Each row was made from one walk, in order. Every step used is in the known rows, and no mark comes twice. Write each row's walk.
In the rows, zero is written as 128.
Known rows
puti/zale: [160 113  84 103  83 136  94 119 121 123 143 135 117 122 125 119 117 167
 182 133 154 150 132 173 151  99 149  96 113 143 112 153 129 100 133  81
 143 100 126  83 174 147]
puti/zale/dolod/pafe/leme: [162 108  87  95  78 148 110 124 135 117 135 127  97 127 129 114 119 166
 176 149 150 146 171 191 180  98 111  83  92 143 113 180 159 132 126  74
 134 105 127 101 183 151]
pafe/leme/rire: [138 106 107  95  80 121 114 108 135 144 138 113 120 129 110 121 120 170
 176 140 144 152  86 153 130 100 142 105  68 175 109 163 145 138 145  60
 205 108 102 140 154 161]
vipuno/rire: [131 138  81  89  88 119  90 115 104 152 146 119 153 117 104 115 119 171
 164 118 157 160 112 152 120 101 161 100  87 158 111 149 119 125 148  74
 224 101 110  82 126 133]
dufed/zale/dolod/dumo/leme/rire/tufuto: [171 128 102 109  69 160 116 110 147 141 151 108 115 153 151 124  87 162
 158 153 141 135 166 151 189  83  85  90  75 158 109 176 155 183 110  77
  69 107 111  76 175 139]
kapes/radok/rire/tufuto: [165 137  63 113  91 131 125  90 102 133 187 130 132 144  84  93 119 182
 150 128 179 202 122 137 123 135 206  93 115 160  96 143 126  68 174  68
 164 114  97  92 133 119]
dumo/leme/zale/dolod/pafe: [126 102 106  87  52 132 120 102 149 131 132 108 116 134 122 100 132 169
 145 145 147 134 154 145 187 120  95  93  77 167 129 159 173 135 131  65
 115 115  88 112 128 154]
zale/leme: [141 114  98  89  95 119 115 108 147 136 133 122 102 122 122 125 108 160
 187 133 160 125 120 148 144 119 145  89  82 147  96 167 144 113 135  86
 149  85 118  97 174 131]
dumo/leme/zale/puti: [126 104  99  92  50 139 113 102 143 137 135 109 130 132 129 111 129 167
 145 132 151 119 133 143 182 121  98  99  90 167 129 141 160 128 136  65
  82 118  83 109 119 157]
dufed/zale: [160 132  90 104  81 153 112 112 125 140 158 124 134 142 144 134  95 164
 171 132 146 129 133 143 148 111 138 105  95 149  99 154 136 140 105  85
  79 103 122  80 148 148]
leme/dumo: [124 111  93  84  76 112 109  91 132 162 151 116 135 129 130 115 132 179
 166 142 163 165 109 140 128 123 147  97  86 153 103 140 136 117 116  77
 155 114 110  93 117 161]
dolod/dumo/leme/pafe: [154 100 114  86  65 123 120  94 146 138 130 108 129 137 110  87 127 166
 147 150 152 159 137 143 179 125  99  99  71 179 116 161 161 126 124  70
 182 118  90  98 167 152]
dufed/zale/dolod: [167 135  92 101  80 165 116 114 137 138 158 123 119 144 155 134  88 162
 169 140 141 124 161 149 166  97 116  97  89 143 102 166 148 153  97  83
  56 102 127  74 152 141]
rire/tufuto: [139 134  74 114  79 124 106 100 130 157 157 123 138 138 134 124 109 175
 152 121 175 173 103 157 144  96 137 100 106 157 116 156 108  94 153  76
 238 108 108  80 171 127]
dolod/zale/leme: [139 120 106  91  78 130 111 111 151 139 129 120  98 133 136 127 114 161
 169 143 152 154 138 152 167 144 103  81  84 149  97 171 167 111 122  80
  73 101 116 110 164 136]
vipuno/rire/radok: [135 147  64  95  79 119 100 108 107 155 146 118 160 126 100 113 116 180
 157 114 167 164 119 143 115  93 169  98  94 156 124 152 116 132 163  67
 249 105  87  72 121 126]
leme/zale/dufed: [127 129  98  95  54 150 103 106 134 150 154 113 137 129 138 136 128 174
 158 137 147 154 115 136 172 147 111  99 105 144 100 147 162 126 121  74
  68 122  93 120  93 163]
zale/dolod: [152 127  90  90  82 139 116 108 140 140 149 123 100 132 143 119 108 164
 169 139 150 138 145 153 154  92 123  94  89 148 109 164 144 111 116  78
 148  99 119  84 148 130]
rire/radok: [150 135  64 102  72 122 125  95 130 148 148 123 136 141 122 115 113 178
 160 120 172 152 115 131 120 102 165 103 109 154 122 150 124 102 150  71
 216 109  82  78 140 131]
tufuto/rire: [165 131  96 103  89 113  85 109 136 128 160 112 156 135 100  99 131 172
 151 135 179 149 104 134 155 104 184 101  93 156  96 138 131  57 115  72
 168 107  94  98 135 141]
dolod/dumo/leme/zale: [142 103 115  94  63 122 115  94 146 140 129 105 113 138 114  93 125 167
 147 151 155 157 140 140 178 127 104  95  73 175 122 157 164 132 128  68
 138 117  88 104 140 152]
dufed/zale/puti: [165 135  83 102  70 173 116 117 129 144 160 118 138 143 168 143  91 158
 164 128 147 100 142 154 173 108 100 100 101 146 100 150 141 157 104  84
  11 109 122  78 143 151]
dufed/zale/leme/pafe/dolod/dumo: [165 119 105  90  75 156 127 108 151 141 143 116 136 140 141 131  94 164
 168 152 144 127 158 142 185 135 104  91  72 149  91 180 170 163  99  81
  71 107 111 101 160 159]
dumo/leme/pafe: [139  98 104  83  62 125 117  98 141 132 136 116 149 131 109  95 134 170
 151 134 144 144 124 140 168 120 115 108  82 174 122 150 151 109 132  68
 192 114  90  99 160 154]
kapes/radok: [159 127  78 102  86 127 133  94 115 132 178 128 119 142 112  96 118 173
 163 125 159 159 122 137 115 134 194  97 107 157  99 143 135  81 149  79
 172 107  99  99 124 132]
tufuto/rire/radok: [169 139  78 109  80 112  97 102 140 131 159 110 163 144  95  97 127 180
 142 129 190 152 109 125 152  97 193  98 100 154 107 142 130  63 128  65
 194 112  72  87 133 134]
dufed/zale/leme/pafe/dolod: [161 122 100  90  77 156 124 109 148 139 146 120 140 137 141 136  95 165
 172 144 142 123 151 141 177 132 115  95  78 146  91 176 164 158 101  82
  70 104 114 101 159 159]
dumo/leme/pafe/dolod: [137  97 102  80  55 127 130  98 141 133 135 114 151 130 106  91 132 172
 143 141 146 144 142 143 176 120 107 107  75 179 119 159 163 114 128  63
 187 120  86 114 146 162]
dumo/leme: [134 103  98  96  73 121 118 105 130 127 137 117 122 130 105  95 123 165
 157 128 153 133 129 149 149  98 135 106  84 175 122 148 142 109 141  72
 169 101 102  88 163 137]
dolod/dumo/leme/rire/radok: [156 105 110  96  65 116 119  96 143 138 130 101 114 143 109  90 116 164
 154 152 153 152 129 136 163  93 108  93  72 182 121 161 154 145 144  70
 178 112  84  95 170 141]
radok/rire/tufuto: [151 138  68 109  93 129  98  99 106 142 163 127 143 132  88 114 119 179
 150 132 185 209 107 146 139 113 170  99 109 160 100 146 114  77 164  64
 169 111 110  83 155 121]
tufuto/rire/radok/kapes: [176 140  74 110  81 111 108  98 136 126 171 109 164 152  87  88 127 184
 138 132 187 161 116 121 144 107 211  95 105 153 111 140 134  47 136  61
 191 114  66  90 128 126]

Write each row's walk
[168 132  70 102  95 131 127  93  99 126 184 131 125 140  82  90 122 177
 158 131 170 190 123 131 115 143 214  96 111 160  91 137 134  67 162  71
 136 111 101  98 120 126] => kapes/radok/rire
[124 101  99  79  71 120 135 103 134 144 136 108 123 131 115 103 142 174
 157 149 161 156 126 168 151 141 112  91  63 167 100 175 168 142 127  68
 188 121 110 141 145 174] => dolod/pafe/leme/dumo
[131 126  92  89  52 149 104 101 142 156 146 114 137 131 163 140 127 171
 152 132 155 126 114 137 176 142  99  95 107 145 115 136 153 119 124  70
  55 124  89 121  83 167] => leme/zale/puti
[163 108  89 101  83 128  96 118 142 121 132 125 107 124 123 128 108 163
 195 143 153 136 129 164 158  87 140  80 101 140 110 168 142 137 151  81
 138  92 112  91 197 140] => puti/zale/leme/rire/radok
[138 123 107  88  60 140 108  95 155 155 139 111 109 137 149 123 124 174
 153 153 149 157 143 134 179 136 102  88  88 147 117 158 168 127 111  69
 100 120  91 115  95 159] => leme/zale/dolod/dumo
[142 107 102  85  51 139 141 100 142 145 132 104 123 134 125  95 119 170
 134 157 158 142 170 153 191 120  85  93  68 176 110 170 181 134 119  61
 103 127  87 132 107 165] => pafe/dolod/dumo/leme/zale/puti
[160 136  58 104  71 120 142  89 122 139 167 120 136 155 109 103 112 184
 153 124 169 161 124 125 111 117 191  97 115 153 126 149 130  78 160  66
 214 111  74  81 136 120] => rire/radok/kapes
[126 105 105  91  56 133 113 101 149 134 133 112 117 133 121 103 127 170
 146 140 146 135 148 141 178 114 108  97  81 166 132 152 164 127 132  65
 114 112  88 105 126 149] => dumo/leme/zale/dolod
[166 116  84 100  83 147  98 121 132 121 142 132 101 125 137 120 110 166
 180 141 150 145 161 179 168  85 129  88 107 137 115 165 141 114 124  80
 120  98 128  77 175 139] => puti/zale/dolod
[134 107  96  83  76 124 135 110 131 133 135 114 117 130 114 105 134 168
 160 142 157 148 126 170 151 135 115  96  69 169 101 178 162 130 132  69
 199 116 111 139 156 164] => dolod/pafe/leme
[141 124  89  85  56 150 137 111 135 149 140 116 125 135 147 118 115 167
 141 149 157 143 163 160 181 129  81  90  84 162  97 169 174 114 113  68
  55 126 105 132 109 159] => pafe/dolod/zale/puti
[172 104  97  95  71 148 104 115 144 120 132 123 106 129 130 105 115 167
 169 153 145 152 175 177 196  97  99  84  93 148 120 172 159 132 121  74
 128 108 114  81 188 147] => puti/zale/dolod/dumo/leme/pafe
[140 100 109  93  67 114 109 106 134 130 138 109 123 133 109 101 122 161
 166 140 141 133 107 139 148  79 122 103  77 181 120 147 142 132 151  71
 167 103  96 102 169 143] => dumo/leme/rire
[165 131  92  94  75 165 125 116 137 134 155 117 117 146 156 128  96 161
 165 147 142 122 170 156 175 107  97  92  82 146  98 176 159 165  97  85
  60 106 127  86 157 147] => dufed/zale/dolod/pafe
[119 101  99  90  80 121 121  97 136 155 139 116 128 126 108 112 130 183
 165 137 159 167 110 160 133 129 153 102  65 166 109 160 151 130 126  57
 190 116 104 127 130 169] => pafe/leme/dumo
[144 104 111  93  57 133 117  96 147 142 129 102 115 138 126  97 123 165
 143 148 154 142 144 144 190 125  83  92  76 174 120 155 166 138 128  68
 104 120  86 103 136 154] => dolod/dumo/leme/zale/puti
[159 110 107  84  68 139 123 101 155 138 135 109 102 138 132  96 114 165
 153 155 145 146 169 151 189 101  86  89  70 163 117 175 168 134 114  71
 150 110 103  88 161 138] => zale/dolod/dumo/leme/pafe
[142 106 114  95  58 133 117  99 143 138 134 102 115 137 115  95 124 166
 146 152 151 157 145 145 187 127  93  94  76 173 113 161 172 143 127  70
 111 119  88 104 141 150] => dolod/dumo/leme/zale/dufed
[162 127  95  97  75 166 127 117 140 134 151 116 115 145 149 127  97 163
 165 147 140 125 171 161 177 110  99  92  75 150 100 182 166 172 100  78
  68 108 125  98 156 152] => dufed/zale/dolod/pafe/leme
[163 107  93  93  74 144 107 124 137 118 135 122  97 128 132 116 118 165
 179 155 145 145 160 187 178  88 104  81  90 146 112 179 159 145 131  74
 130 105 125 107 187 154] => puti/zale/dolod/pafe/leme/rire
[155 104  89  92  74 145 109 119 138 124 136 124 101 126 131 112 123 171
 174 153 152 151 170 190 180 102 108  80  88 142 113 178 162 142 122  73
 123 110 125 101 172 158] => puti/zale/dolod/pafe/leme/dumo
[138 112  97  79  72 137 133 107 148 140 140 111  98 133 135 109 125 170
 160 154 152 146 161 169 169 114  96  85  64 156 105 184 173 147 115  69
 154 113 115 119 148 154] => zale/dolod/pafe/leme/dumo
[137 118 100  85  68 135 136 108 145 143 133 117 111 131 128 115 113 168
 154 154 158 152 164 156 172 137 103  86  72 160  93 182 180 112 115  71
  90 114 108 135 127 152] => pafe/dolod/zale/leme
[161 127  99 106  83 146 108 114 145 142 150 114 124 142 146 145  85 160
 181 142 145 122 127 143 164 100 117  89  82 148  96 172 142 172 125  86
  78  95 118  89 184 141] => dufed/zale/leme/rire/tufuto
[145 106 103  86  65 127 143 100 135 139 133 109 118 134 109  87 116 169
 141 156 160 153 167 153 172 111 109  97  65 182 106 174 171 122 122  65
 154 119  96 122 131 156] => pafe/dolod/dumo/leme
[145 109 103  76  84 123 117 102 157 141 133 121 129 122 126 126 118 165
 180 138 152 136 113 139 161 140 125  90  80 147  96 169 154 114 127  81
 175  97 106 108 172 149] => zale/leme/pafe
[128 107  99  81  60 138 132 109 139 140 134 108 124 132 131 116 140 170
 151 145 157 137 130 165 173 151  89  91  73 163 107 173 175 143 130  64
 141 127  99 155 125 177] => dolod/pafe/leme/zale/puti
[155 111 103  70  59 133 131  92 145 154 141 115 160 133 128 103 130 176
 145 155 149 169 134 136 177 144 102 102  76 165 100 167 166 110 109  66
 200 132  89 130 126 176] => leme/pafe/dolod/dumo
[144 117 109  82  70 134 112 105 158 142 129 120 117 134 139 126 121 165
 165 146 147 162 134 145 180 161  90  82  82 149  97 172 174 112 117  78
  92 110 107 116 161 148] => dolod/zale/leme/pafe
[147 114 100  81  73 136 130 113 147 136 139 109  95 135 136 112 119 164
 165 156 144 139 149 166 168  99  91  85  65 160 105 185 170 149 125  70
 159 110 115 124 161 150] => zale/dolod/pafe/leme/rire
[170 108  94 107  73 142  97 117 143 123 134 118 100 133 131 110 107 165
 168 154 149 155 166 181 192  69  96  80  94 152 123 174 149 143 138  74
 134 105 115  78 202 137] => puti/zale/dolod/dumo/leme/rire/tufuto
[124 106 102  82  65 127 131 106 137 138 133 111 121 132 120 110 141 173
 153 146 156 152 127 160 162 153 108  93  71 165 106 174 173 135 132  65
 172 123 100 156 131 176] => dolod/pafe/leme/zale
[148 105 108  72  77 126 131  99 161 144 128 116 125 125 123 115 116 167
 168 152 155 142 138 143 178 143 111  87  67 154  94 183 173 125 120  75
 166 106 100 123 161 157] => zale/leme/pafe/dolod/dumo
[139 109 105  89  52 140 141 102 138 143 137 104 124 133 113  93 119 171
 136 161 156 154 171 151 189 123  91  95  67 176 103 176 185 137 118  63
 108 127  88 131 111 163] => pafe/dolod/dumo/leme/zale/dufed
[144 133  98  98  61 154 109 119 130 140 150 116 118 137 139 126 118 163
 157 140 145 169 137 157 176 141  84  90  97 151  90 163 169 120 116  80
  39 117 116 104 147 141] => dolod/zale/dufed
[151 122  92  80  76 138 128 111 141 134 144 116  98 135 144 110 119 162
 163 150 150 136 159 161 166 104  96  85  80 151 102 177 161 128 117  80
 149 105 121 102 156 140] => zale/dolod/pafe
[146 116  95  81  75 141 134 112 144 135 139 114  96 134 134 110 120 166
 161 150 150 139 160 171 168 111  98  87  68 157 107 187 170 138 119  70
 160 109 117 118 155 146] => zale/dolod/pafe/leme
[122 103 105  94  58 126 111  98 141 135 134 112 129 131 113 104 132 171
 148 134 151 141 129 137 166 124 123 103  85 169 129 143 156 115 137  65
 129 114  86 108 125 155] => dumo/leme/zale
[139 112  96 100  73 120 120 103 137 146 137 112 125 135 107 119 117 176
 171 137 151 154  91 147 128  95 150 103  73 173 117 165 143 143 155  55
 222 112  87 134 153 156] => pafe/leme/rire/radok
[124 107 104  98  51 141 112 106 137 133 141 109 130 130 112 107 130 169
 147 136 146 140 135 142 181 125 105 102  88 167 119 148 166 133 136  67
  89 116  87 106 126 152] => dumo/leme/zale/dufed
